Known rows, with every step that occurs:
C/V:  0.984  2.512  3.756 -1.085  2.984 -0.082  0.361 -1.052  2.705  0.380 -3.890  0.340  0.584  1.811  2.570  2.636 -3.071  1.374 -2.382  0.853  1.961
D/K:  3.234 -0.169  3.298 -4.301  2.858  1.069 -0.534  2.622  0.816  0.101 -0.923 -1.388 -0.179  3.716  0.198  0.582 -2.138 -1.259 -2.459  1.487  1.141
K/C:  2.056 -0.055  1.287 -1.130  4.043 -0.940  0.000  0.209 -0.466 -0.351 -2.034  3.626 -0.850  2.392  2.311 -1.705 -2.223 -1.113 -3.959  1.224 -0.893
W/V/D/K/C:  2.499  1.468  4.346 -2.316  1.866  3.157  0.577  2.593  2.094 -2.394  3.626  2.948 -2.452  4.485  1.658 -4.053 -3.008 -4.104 -2.483  2.923  2.308
G/W/V/D/K:  3.638  2.373  1.720 -4.481  1.289  2.402  1.143 -0.637  3.748 -3.209  2.345 -2.422  0.128  7.390  1.161 -2.367 -1.723 -2.476  0.404  2.541  4.524
D/B/W/V/K:  1.388 -1.768 -4.736 -3.160  2.129  0.248  0.665  0.101  0.627  0.848  1.752 -2.453  1.445  4.322  1.237  2.456 -0.863  2.760  2.183  1.563 -2.313
K/V:  2.254  0.909  1.661 -2.910  3.195 -1.314 -0.370 -0.038  0.474 -0.363 -2.268  2.922  0.682  2.833  1.628 -1.645 -3.381  0.271 -3.719 -0.003 -1.224
D/B/V/K/C:  3.676 -2.446 -3.447 -0.305  2.199 -3.854  0.059  1.774 -0.253 -0.292 -0.274  4.075 -1.071 -1.859 -2.805 -6.453 -0.771  0.705 -2.734  0.545 -2.753
B/D:  2.131 -0.927  3.708 -2.525  5.721 -0.715  0.367  1.254 -1.109 -2.490 -0.033 -3.385  1.501 -2.268  3.316  2.600 -1.255  1.887 -1.885 -0.443 -0.011
C/V/B/D:  0.124 -1.091  7.168  0.371  1.121 -0.618  2.077 -2.248  2.388 -5.583 -0.370 -1.152  0.980 -5.233  2.039  3.558 -2.699  5.091 -1.364 -1.363  4.072
B/V/K:  4.154 -2.058 -0.518 -1.305  4.868 -1.935  1.169  2.293 -0.540 -0.126 -1.357 -1.638  1.657 -3.063  1.536 -1.876 -1.231 -0.843 -0.631  0.432 -0.563
D/B/W:  1.702 -1.505 -3.364 -3.210  3.665 -1.608 -0.566 -2.536 -0.828  1.889 -0.747 -1.540  1.948  5.176 -0.325  3.893 -0.605  2.820  0.776 -0.553 -2.046
B/V/D:  4.143 -0.219  1.661 -1.129  5.560 -1.075  1.066 -0.719 -0.777 -1.694  0.962 -2.135  1.937 -0.617  2.082 -1.917 -1.042 -2.460 -0.606 -0.474  1.908
G/W/V/B/D/K:  3.034 -1.512  3.850 -4.582 -0.453  2.381  1.400 -2.183  2.979 -6.191  1.883 -3.902  0.878 -1.037 -0.212 -1.270 -1.451  3.659  0.836 -0.242  5.966
W/V/K/C:  2.067 -0.594  0.513 -1.027  2.156  0.939  1.741  2.336  1.178 -1.190  0.610  3.070 -1.145  1.539  3.802 -2.948 -2.419 -1.325 -2.273  3.302 -1.418
K/V/D/B/W:  1.029  0.214 -2.166 -1.644  2.757 -2.669 -0.431 -2.089  0.438 -1.278  3.082  2.647  1.336  6.439 -0.802 -0.080 -1.618  0.375  0.399 -1.098 -2.710
W/V/B/D:  1.882 -2.430  5.045 -2.762  1.562  2.096  2.237 -1.703  0.161 -5.079  2.348 -4.167  1.682 -3.656  3.458  1.408 -2.078  4.868 -0.707 -0.118  4.352
C/V/B:  0.603 -0.441  5.267  0.115 -0.224 -0.263  2.069 -3.372  3.029 -2.930 -2.496  0.243  0.889 -0.210  1.312  2.883 -3.516  3.382 -2.094  0.102  4.489
K/C/V/D/B/W: -1.184  1.490 -0.064  1.877  1.860 -2.173  0.465 -3.081  3.178 -1.196  1.250  5.656 -0.824  4.784 -0.399  0.968 -1.674  0.369  0.086 -0.268 -0.807
K/C/V:  0.471  2.396  3.819  0.556  2.616 -0.962  0.164 -0.838  3.014 -0.161 -3.815  5.874 -1.709  1.501  1.836 -0.908 -3.551  0.206 -3.724  0.980  0.799
G/W/V/D/B:  2.830  2.345 -2.982 -3.362  0.464 -0.317  0.965 -3.692  2.563 -3.167  1.940 -2.413  1.510  8.000 -0.151 -2.514 -0.680  1.327 -0.100  1.896  2.642
B/W:  1.723 -1.105 -0.756 -2.790  5.771 -0.550  0.226 -2.164 -0.678  1.453 -1.318 -2.117  2.124  3.548  3.497  5.065 -1.062  0.038  1.441 -0.684 -1.017

Rows:
 1.087  2.169  5.446 -1.319  0.941  0.129 -0.844  1.684  4.201  0.013 -2.850  6.207 -2.951  2.295 -0.338 -2.144 -3.595 -1.169 -3.926  1.247  1.688
D/K/C/V
 2.204 -0.178  0.394 -1.131  1.944 -1.599  0.572 -0.014  0.299 -2.135  2.725 -1.607  1.193  5.496 -0.359  0.494 -1.170  0.315 -2.039  1.526  0.138
V/D/B
 3.763 -2.026 -0.645  0.326  4.228 -2.783  1.046  2.189 -0.603 -0.418 -0.973  3.875 -0.666 -3.335  1.155 -5.106 -1.527 -2.163 -2.077  0.750 -1.655
B/V/K/C
 1.474  0.264  2.066 -2.618  3.335  2.898  0.297  0.103  1.506 -1.186  4.391  2.693 -1.864  5.323  2.540 -1.209 -2.209 -4.111  1.151  1.149  0.767
B/W/V/D/K/C
 2.575  0.717 -2.353 -1.604  1.295 -0.630  1.897 -0.706  2.854 -2.098 -0.982  3.064 -0.679  3.704  2.609 -4.342 -1.791 -0.963 -1.204  3.084  0.040
G/W/V/K/C
 2.360  0.255  4.677 -0.682  2.356  0.160  0.444  3.046  0.937 -2.757  3.056  3.800 -2.513  4.127  0.444 -3.284 -2.430 -4.803 -2.846  2.252  0.600
V/D/K/C
 2.723 -2.002  4.837 -3.394 -1.252 -0.139  0.651  0.097  1.332 -3.052  0.400  3.431 -0.872  1.673 -2.035 -2.535 -3.885  0.885 -3.108  0.338  2.291
D/K/V/B
 2.054 -2.791  6.476 -2.613 -0.038  2.799  1.197  0.897  1.510 -5.149  3.166  1.750 -2.126 -3.472  0.489 -2.827 -2.843  2.004 -2.363  0.392  3.852
W/V/B/D/K/C
 2.056 -1.702  3.146 -1.629  0.052 -1.346  1.646 -2.403  0.357 -3.166 -0.967  2.870  0.911  0.728  0.540 -1.468 -3.499  2.603 -3.098 -0.263  1.340
K/V/B
 1.753 -0.204 -3.887 -4.919  3.021  1.000 -0.607 -3.117  0.292  2.316  0.266 -2.350  1.950  5.534  1.000  2.633 -0.988  3.195  1.378  0.311 -0.588
D/B/W/V
 1.956 -1.793  0.876  0.428  2.907 -1.812  1.507  3.187  0.160 -1.575 -0.112  3.852 -1.127  1.239  2.265 -1.778 -1.926 -2.008 -3.079  2.656 -2.749
V/K/C
 1.324 -1.026 -1.934 -1.630  3.656 -1.671  0.427 -1.946 -0.056 -0.945  3.225 -2.045  1.920  6.457  0.352  3.783 -0.380  0.297  1.283 -0.230 -1.170
V/D/B/W
 1.908 -3.430  5.418 -1.060  2.316 -0.613  2.161 -1.089 -0.875 -5.507  1.618 -3.095  1.847 -4.000  2.083  2.946 -1.523  3.841 -1.246 -0.885  2.633
V/B/D
 1.131 -2.752  1.101 -1.761  1.764 -1.463  1.376 -4.928  0.130 -1.935 -0.096  2.592  1.507  1.280  1.219  1.628 -2.926  2.451  0.568 -1.860  0.102
K/V/B/W
 2.587  1.106 -0.239 -3.122  1.357  1.259  0.863 -0.658  1.076 -2.165  3.199 -2.549  0.865  5.851  1.124 -0.924 -1.605  1.180 -1.440  2.448  1.579
W/V/D/B
 0.702  0.707  2.817  0.349  1.957 -1.076  1.659  1.879  3.252 -1.114 -2.303  0.528  0.408  0.638  2.574  2.571 -2.681  0.369 -1.849  2.118 -0.235
C/V/K
 2.538 -3.937  7.059 -2.942  1.077  0.952  1.279  1.541  0.244 -5.356  2.515 -3.068  0.049 -3.410 -0.352  1.563 -1.948  2.415 -1.473 -0.645  3.344
V/B/D/K
 2.580 -1.765  2.693 -3.314  0.308  2.492  2.462 -2.875  0.745 -2.443  0.196 -2.250  1.402  1.251  2.709  0.763 -2.929  2.804 -1.255  1.324  4.449
W/V/B
 1.654  0.632  0.503 -2.442  5.024  2.109  1.571 -2.205  0.384 -0.975  2.908 -3.191  1.941  4.951  5.729  3.898 -1.684 -1.887  2.681  0.793  1.133
B/W/V/D
 1.840  1.611  3.095 -1.122  3.376 -1.671  0.903  0.173  0.751 -3.029  1.627  2.472  0.526  3.962  2.369 -2.005 -3.095 -2.117 -2.854  0.521 -0.396
K/V/D
 2.385 -1.198  2.345 -3.263  1.061  0.851  2.246 -4.904  1.933 -6.296  0.878 -4.208  2.099 -1.731  2.203 -0.062 -1.376  4.846  0.720 -0.589  5.288
G/W/V/B/D
 2.742  2.857  0.070 -2.753  2.705  0.980  1.951 -3.207  2.414 -3.618  1.162 -2.980  1.865  6.433  3.805 -0.965 -1.297 -1.238  0.292  2.032  3.617
G/W/V/D
 3.289  2.024 -1.455 -4.832  2.911  1.160  0.689 -3.524  2.358 -0.412 -2.406 -2.456  1.929  5.268  2.972 -0.782 -1.444  1.113 -0.408  1.482  2.641
G/W/V
 4.590 -0.946 -2.230 -3.460  3.719 -2.324 -1.066 -0.805 -0.942  1.413 -1.990 -1.340  1.564 -0.140 -2.261 -2.802 -0.825  2.743 -2.010 -1.002  0.409
D/B/V
 2.135 -0.832  5.205 -2.351  3.819  0.068 -0.978  3.909  0.250 -2.655  1.054  2.381 -2.398 -1.881  0.276 -1.798 -1.809 -0.839 -3.477  0.067 -0.190
B/D/K/C
 1.882  1.299  0.085 -1.697  0.955 -2.720 -0.362 -0.251  0.871 -2.585  2.311  2.798  0.256  5.661 -1.538 -3.321 -2.430  0.599 -3.398  0.787 -1.463
K/V/D/B
